What can hang from each mark:
Q_227: Q_787
Q_563: Q_241 Q_471
Q_85: Q_787 Q_978
Q_241: Q_355 Q_563
Q_978: Q_85 Q_227
Q_643: Q_787
Q_355: Q_85
Q_787: Q_85 Q_643 Q_718
Q_471: Q_355 Q_563

Known rows, with every way that one mark hangs from another:
Q_85[Q_787[Q_643 Q_718] Q_978[Q_227]]: [  8.7  -3.1 -30.1   7.3   3.1   6.4 -29.0   6.3  15.4 -10.2  -4.1  11.4
  23.2  18.2  -0.6   4.5 -47.9  -6.9   8.8   7.0   6.0   5.8]
Q_241[Q_355[Q_85[Q_787[Q_718]]] Q_563[Q_471]]: [-26.1   9.1  14.9  -7.5   0.1  -9.0 -23.8   1.2  -2.7 -15.2  -0.5 -22.7
   6.4  11.3   2.2  -0.1   3.3   1.6  11.0  -9.5 -15.9  -8.1]
Q_85[Q_787[Q_718]]: [-14.3  -6.9  -8.0 -12.3  -1.5   6.7  -9.2  14.3   3.0   8.6  14.8 -18.0
  24.4  11.3  -7.5  -3.6 -13.0  -1.0   6.6  -2.5  12.9  -2.8]
Q_978[Q_85[Q_787]]: [-13.4  -3.2  -4.3 -22.1   5.0   3.5  -3.7  -0.5   0.1  20.9  10.2  -3.6
  -3.5 -17.6 -11.4  -1.5   4.9 -20.4   8.5   4.6  10.7  -6.2]
Q_643[Q_787]: [-13.9  -4.7   1.9   4.6  -3.8   4.1  -6.2   8.2  -0.7  15.2  18.4  -2.9
  22.7 -14.4  -4.1  -5.3  21.6  -0.1 -19.0   9.0  -3.5  -1.5]
Q_787[Q_85[Q_978[Q_227]] Q_643 Q_718]: [ 19.5  -0.5 -20.5  19.1   4.0   4.8  -8.1  18.3  22.3 -16.9 -10.3  45.8
  19.6  16.3   8.1   1.0 -22.7   8.2  -2.3  11.7  20.4  12.8]
Q_241[Q_563]: [-20.6   4.1  14.7   4.7  -3.1  -5.7   6.2   0.1  -0.8   4.1  13.1  11.3
   4.3  -0.9  -8.2  -2.5  10.5  -7.4  -3.5   2.8  -6.9  -1.9]
Q_241[Q_355[Q_85]]: [-26.2   7.8  23.5   9.0   3.5  -1.6  10.7  -2.9  -3.9  10.2  -8.0  -7.8
  -1.3  -8.4  -3.1  -5.1  28.1  -2.2 -16.0   3.2 -14.2  -0.2]
Q_471[Q_355[Q_85] Q_563[Q_241]]: [  8.5  -3.5  16.6  -4.7  -0.4   2.5  38.8 -19.6 -27.3   7.4  -5.4 -39.9
 -29.2  -4.2  -3.7  -1.6  13.9  26.0   4.8  -8.4  -6.9   1.0]
Q_355[Q_85[Q_787 Q_978[Q_227]]]: [ -7.5   3.2  -1.7  -2.9  -0.5  -9.0  -5.8 -12.6   3.8   5.0 -10.4  31.8
 -25.1  -7.0  -2.1   1.5  -1.0 -16.1   2.5   0.6 -12.0   0.3]
Q_978[Q_85 Q_227[Q_787[Q_643]]]: [ 11.3  -0.3 -12.4   3.8   8.6   1.8 -31.7 -10.1  -4.9  -3.9 -18.7  21.6
  33.9   4.2  -5.9  -4.3   4.8 -15.3 -11.4  18.3 -17.5  10.8]
Q_563[Q_241 Q_471[Q_355[Q_85]]]: [ 16.9  -1.2  21.7   5.4 -15.7   6.9  35.6  -8.5 -11.6   1.2   7.0 -30.8
 -39.7  -8.4   5.7   0.0  17.6   5.2  -4.6  -7.8  -9.0  -3.8]
Q_787[Q_85[Q_978[Q_227]] Q_643]: [ 19.0   0.1 -14.6  19.2   4.8   2.6   1.1   6.0  19.7  -6.4 -12.7  54.7
   2.0   0.7   4.3   1.1  -5.7  -3.7  -8.0  14.1   8.7  10.1]
Q_563[Q_241[Q_355[Q_85[Q_787 Q_978]]] Q_471]: [  3.8  12.1   4.1  10.0  -5.3  -9.8  -7.8  -4.7  -5.1   4.9   0.5 -22.5
 -45.2 -12.7  10.5   8.6  -2.2  -8.8   4.9  -5.6 -33.3  -8.6]
Q_355[Q_85[Q_787[Q_643 Q_718] Q_978[Q_227]]]: [  0.4   0.1 -18.9   1.4   3.3   2.7 -28.1   6.8   9.5 -13.3 -14.4  21.0
   9.0  16.1   3.5   3.0 -33.4   0.3   7.2   1.7   7.3   6.6]
Q_471[Q_355[Q_85[Q_787 Q_978]] Q_563[Q_241]]: [ 14.1  -1.7  -2.8 -15.6   4.4  -8.6  21.1 -26.0 -20.5   8.8  -3.4 -30.2
 -44.0 -10.6  -2.9   7.4 -11.5  10.9  18.1 -13.7  -8.5  -5.4]
Q_563[Q_471[Q_355[Q_85]]]: [  4.7  -2.0  24.4  -2.4 -13.7   7.6  41.5 -20.3  -7.0   0.1   5.1 -11.1
 -17.1 -15.9   0.2  -2.9  32.8 -11.7  -9.9  -5.3   6.0  -4.1]
Q_787[Q_85]: [ -3.5  -3.8   6.7   1.0  -0.5   2.1  18.6  14.2   7.7  12.8   6.2  23.6
   2.8  -7.5  -2.0  -7.0  28.4   2.8 -10.2   4.4  16.4   1.8]
Q_978[Q_85 Q_227[Q_787[Q_643 Q_718]]]: [ 11.5  -1.1 -18.1   3.6   8.7   4.9 -40.1   2.7  -2.1 -15.0 -16.6  14.2
  52.0  20.4  -1.6  -4.6 -10.8  -3.7  -5.4  16.5  -5.6  13.4]
Q_643[Q_787[Q_85 Q_718]]: [ -6.2  -8.4  -5.0  -2.5   1.4   3.3 -11.5  33.8  11.6   1.8  14.6  14.9
  37.0   1.2   4.8  -7.4  17.2  24.1 -12.7   5.0  22.3   1.9]
Q_563[Q_241 Q_471[Q_355[Q_85[Q_978]]]]: [ 25.2   5.6  13.7  13.0 -15.9  -1.3  37.5 -15.3  -6.8  -1.8   7.9  -9.9
 -52.3 -17.4  11.0   8.0   4.2  -6.9  -2.7  -6.9  -8.9  -4.4]
Q_787[Q_85[Q_978] Q_643]: [ 12.2   0.0 -12.4  13.1   3.7   2.1   6.1  14.8  16.4   2.9   0.6  41.7
   6.4  -8.8   4.1   2.5  -0.3  -4.9  -9.6   8.9  22.9   4.9]
Q_563[Q_241 Q_471[Q_355[Q_85[Q_787 Q_978]]]]: [ 21.9   0.7   2.6  -3.8 -11.2  -3.6  17.5 -14.7  -5.0   2.4   9.1 -19.6
 -53.0 -15.2   6.5   9.4  -7.4  -9.1   9.6 -13.1 -10.6 -10.8]

Rows:
[ 11.3   2.3 -12.6   3.6   3.0 -14.4 -16.3  13.5   6.7  -5.0   1.1  41.7
  32.5   7.7   6.5  -1.1   8.2  -0.4 -10.7   2.1   5.0   5.8] -> Q_227[Q_787[Q_85[Q_978] Q_718]]
[ -1.1  11.0  23.7  20.7 -10.0   0.8   9.8   1.6 -12.5   3.7  -2.0 -34.0
 -30.4  -6.4   9.9  -0.8  22.4   4.8  -9.4  -0.6 -32.1  -1.9] -> Q_563[Q_241[Q_355[Q_85]] Q_471]
[ 17.3  -7.5 -18.2   8.1   8.1   2.3 -35.4  17.3   7.9 -18.5 -20.4  29.9
  57.6  33.3   3.2  -8.1   0.2  17.8 -12.1  10.0  -1.1  15.0] -> Q_978[Q_227[Q_787[Q_85 Q_643 Q_718]]]
[-12.7   2.4   1.8  -9.1  10.5  -3.0 -15.6   2.7 -23.6   3.3 -11.9 -60.6
  -3.7  16.5  -0.6  -1.1 -10.1  35.1  17.3  -9.7 -19.9  -0.1] -> Q_471[Q_563[Q_241[Q_355[Q_85[Q_787[Q_718]]]]]]
[-14.9  -6.7  -8.0 -11.2   2.8  10.8 -23.1  22.2   1.1  -1.5  -1.4 -11.8
  26.8  15.1  -1.8  -3.4 -13.8  11.3   4.0  -4.6  21.1   1.8] -> Q_355[Q_85[Q_787[Q_643 Q_718]]]
[ 4.1 -7.6 -9.9  6.1  3.6 12.5 -3.0 33.8 13.7 -4.9  2.1 13.3 38.4 15.6
  3.2 -5.7 -4.0 19.1 -5.4  5.4 34.0  7.8] -> Q_787[Q_85 Q_643 Q_718]
[-15.9   2.8   4.3  -3.0   6.3  -0.9 -20.4  21.3  -3.8   4.8  -3.5 -44.2
  -5.8  16.6   2.5  -0.9 -15.2  23.0   7.3  -7.6 -18.9  -3.7] -> Q_563[Q_241[Q_355[Q_85[Q_787[Q_718]]]]]
[12.0  2.2 -9.3 13.0  0.1 -2.5  5.9 11.6 19.3 -9.6 -4.5 49.4  2.0  8.8
  6.8 -0.9 -7.8  3.1 -1.0  8.4 14.7  9.4] -> Q_787[Q_85[Q_978[Q_227]] Q_718]
[  0.5   2.8  13.4   0.0  -1.6  -4.0  38.3 -19.3   2.0   4.9   2.8  15.8
 -23.5 -20.3  -2.4   3.7   9.3 -14.3 -10.1  -3.5   8.4  -2.8] -> Q_471[Q_355[Q_85[Q_978]]]
[ 12.9  -6.9  10.8 -11.6 -11.3   4.7  17.4  -8.4 -10.0   5.6   7.0 -39.8
 -40.2  -6.5   1.4   1.7   5.8   2.8   7.4 -14.0  -9.6 -10.2] -> Q_563[Q_241 Q_471[Q_355[Q_85[Q_787]]]]
[ -6.8   0.0 -15.9  -4.5   2.7   2.0 -22.0  15.4   5.6  -4.4  -0.3   8.1
  13.7   6.6   3.0   4.3 -27.0   0.4   5.8  -3.7  21.3   1.3] -> Q_355[Q_85[Q_787[Q_643 Q_718] Q_978]]
[-23.6  15.1  32.2  11.7  -4.9  -9.5   3.1 -11.7  -6.6  -8.6  -3.3  -3.7
 -11.9  -6.8   2.7  -1.5  32.1  -8.9  -7.1  -0.9 -26.0  -4.9] -> Q_241[Q_355[Q_85] Q_563[Q_471]]
[-26.8   9.6  20.8  -6.2   0.3 -11.4 -14.2 -10.9  -4.2  -3.7  -2.1 -14.6
 -11.9  -4.5  -1.6   0.3  19.4 -10.7   5.3  -7.5 -27.5 -10.9] -> Q_241[Q_355[Q_85[Q_787]] Q_563[Q_471]]
[ 10.5  -1.6 -15.8  10.5   2.6  -4.4 -16.7  18.5  19.2 -10.3   1.2  47.9
  19.1   2.0  10.1  -1.0  -1.9  12.9  -9.7  11.6   8.8   6.9] -> Q_643[Q_787[Q_85[Q_978[Q_227]] Q_718]]
[ 12.5  -0.6 -18.0  12.4   3.4   4.7  -1.9  26.8  18.6  -8.7   3.1  33.9
  24.3   7.5   8.0   2.2 -17.1   7.0  -3.8   6.2  34.4   7.7] -> Q_787[Q_85[Q_978] Q_643 Q_718]
[ 10.5   6.0  -8.0  16.2  -1.7 -13.8 -14.3 -21.1  -1.5  -0.8  -9.6  37.7
  14.3   0.4  -2.1  -0.1   5.2 -23.6 -15.9  11.6 -34.5   7.2] -> Q_85[Q_978[Q_227[Q_787]]]
[  5.9  -8.6   4.8 -21.8   4.4   0.2  20.6 -20.2 -25.6  11.9  -5.2 -50.1
 -29.7  -2.0  -7.9   0.0   1.6  22.9  17.0 -14.4  -7.7  -5.2] -> Q_471[Q_355[Q_85[Q_787]] Q_563[Q_241]]
[ 17.0   3.1   8.7   2.7  -0.2  -5.7  38.1 -26.5 -22.1   4.0  -4.6 -20.2
 -42.8 -13.1   0.8   5.9   0.8  13.0   6.4  -7.5  -7.0   1.0] -> Q_471[Q_355[Q_85[Q_978]] Q_563[Q_241]]
[  0.6  -6.5 -23.6 -10.8   9.6  14.4 -31.8   9.8   9.0  -6.2  -8.2  -0.5
  26.2  15.0  -5.6  -1.5 -32.2  -2.3  14.7  10.5  15.7   5.9] -> Q_978[Q_85[Q_787[Q_643 Q_718]] Q_227]
[  0.8  -2.6  -0.5 -22.4   6.6  -7.6  25.8 -37.6 -16.1   8.1  -5.5 -12.6
 -21.7 -17.9  -9.0   4.9   3.2  -5.8  13.3 -11.0   7.0  -5.6] -> Q_471[Q_355[Q_85[Q_787 Q_978]] Q_563]
[ -6.8   0.6 -10.7  -4.4   2.5  -0.7 -13.3   3.5   3.4   6.0  -2.0  16.1
  -2.8  -9.2  -0.9   4.6 -10.2 -11.6  -0.1  -1.2   8.9  -1.6] -> Q_355[Q_85[Q_787[Q_643] Q_978]]
[-14.7  11.9  20.8  16.6  -4.6  -5.6   3.5 -12.6  -1.5  -5.3   6.9 -14.2
   3.4  -4.5  -1.8   0.0  17.3 -16.1  -4.9   4.5 -28.2  -5.6] -> Q_241[Q_355 Q_563[Q_471]]
[  2.1   0.0  19.0   1.7 -10.6   0.3  30.2 -22.6  -0.4  -7.4  15.8 -10.5
  -6.1  -6.9  -5.5   0.9  12.3 -15.2  -0.5  -2.9  -4.7  -7.7] -> Q_241[Q_563[Q_471[Q_355]]]
[-12.7  -3.9 -10.2 -23.4   4.7   5.8 -13.2  12.2   2.1   9.3  12.2  -9.3
  14.9  -1.7  -7.3  -1.9 -12.2  -8.9  14.8   2.3  22.4  -3.2] -> Q_978[Q_85[Q_787[Q_718]]]
[-10.7  -9.7  10.3 -24.0   3.2   2.3  19.1 -13.7  -1.2  12.9   1.5 -13.7
  -9.9  -9.1 -11.5  -2.7  11.1  -5.1   0.4 -10.1   7.0  -8.6] -> Q_471[Q_355[Q_85[Q_787]]]
[ -6.2  -9.9 -19.3  -6.3   2.9  14.7 -24.1  21.2   6.4   1.4   8.8 -21.8
  41.9  18.0  -5.7  -1.9 -28.0   4.3   5.5   0.8  19.2   0.7] -> Q_85[Q_787[Q_643 Q_718]]
[ -5.5  -0.7 -16.9  -5.3  -2.0  -1.9  -9.8   7.9   8.5   6.3  16.2   1.2
  11.1   2.0  -2.5   4.1 -26.4 -12.8   8.0  -1.6  12.8  -3.3] -> Q_85[Q_787[Q_718] Q_978]
[ -5.4   3.4  30.1  -2.8  -9.8  -3.9  30.1 -21.9  -6.3 -11.1   5.4  -1.6
 -19.8  -9.1  -1.4  -0.5  27.0  -7.8  -2.2  -8.2  -3.3  -7.0] -> Q_241[Q_563[Q_471[Q_355[Q_85]]]]
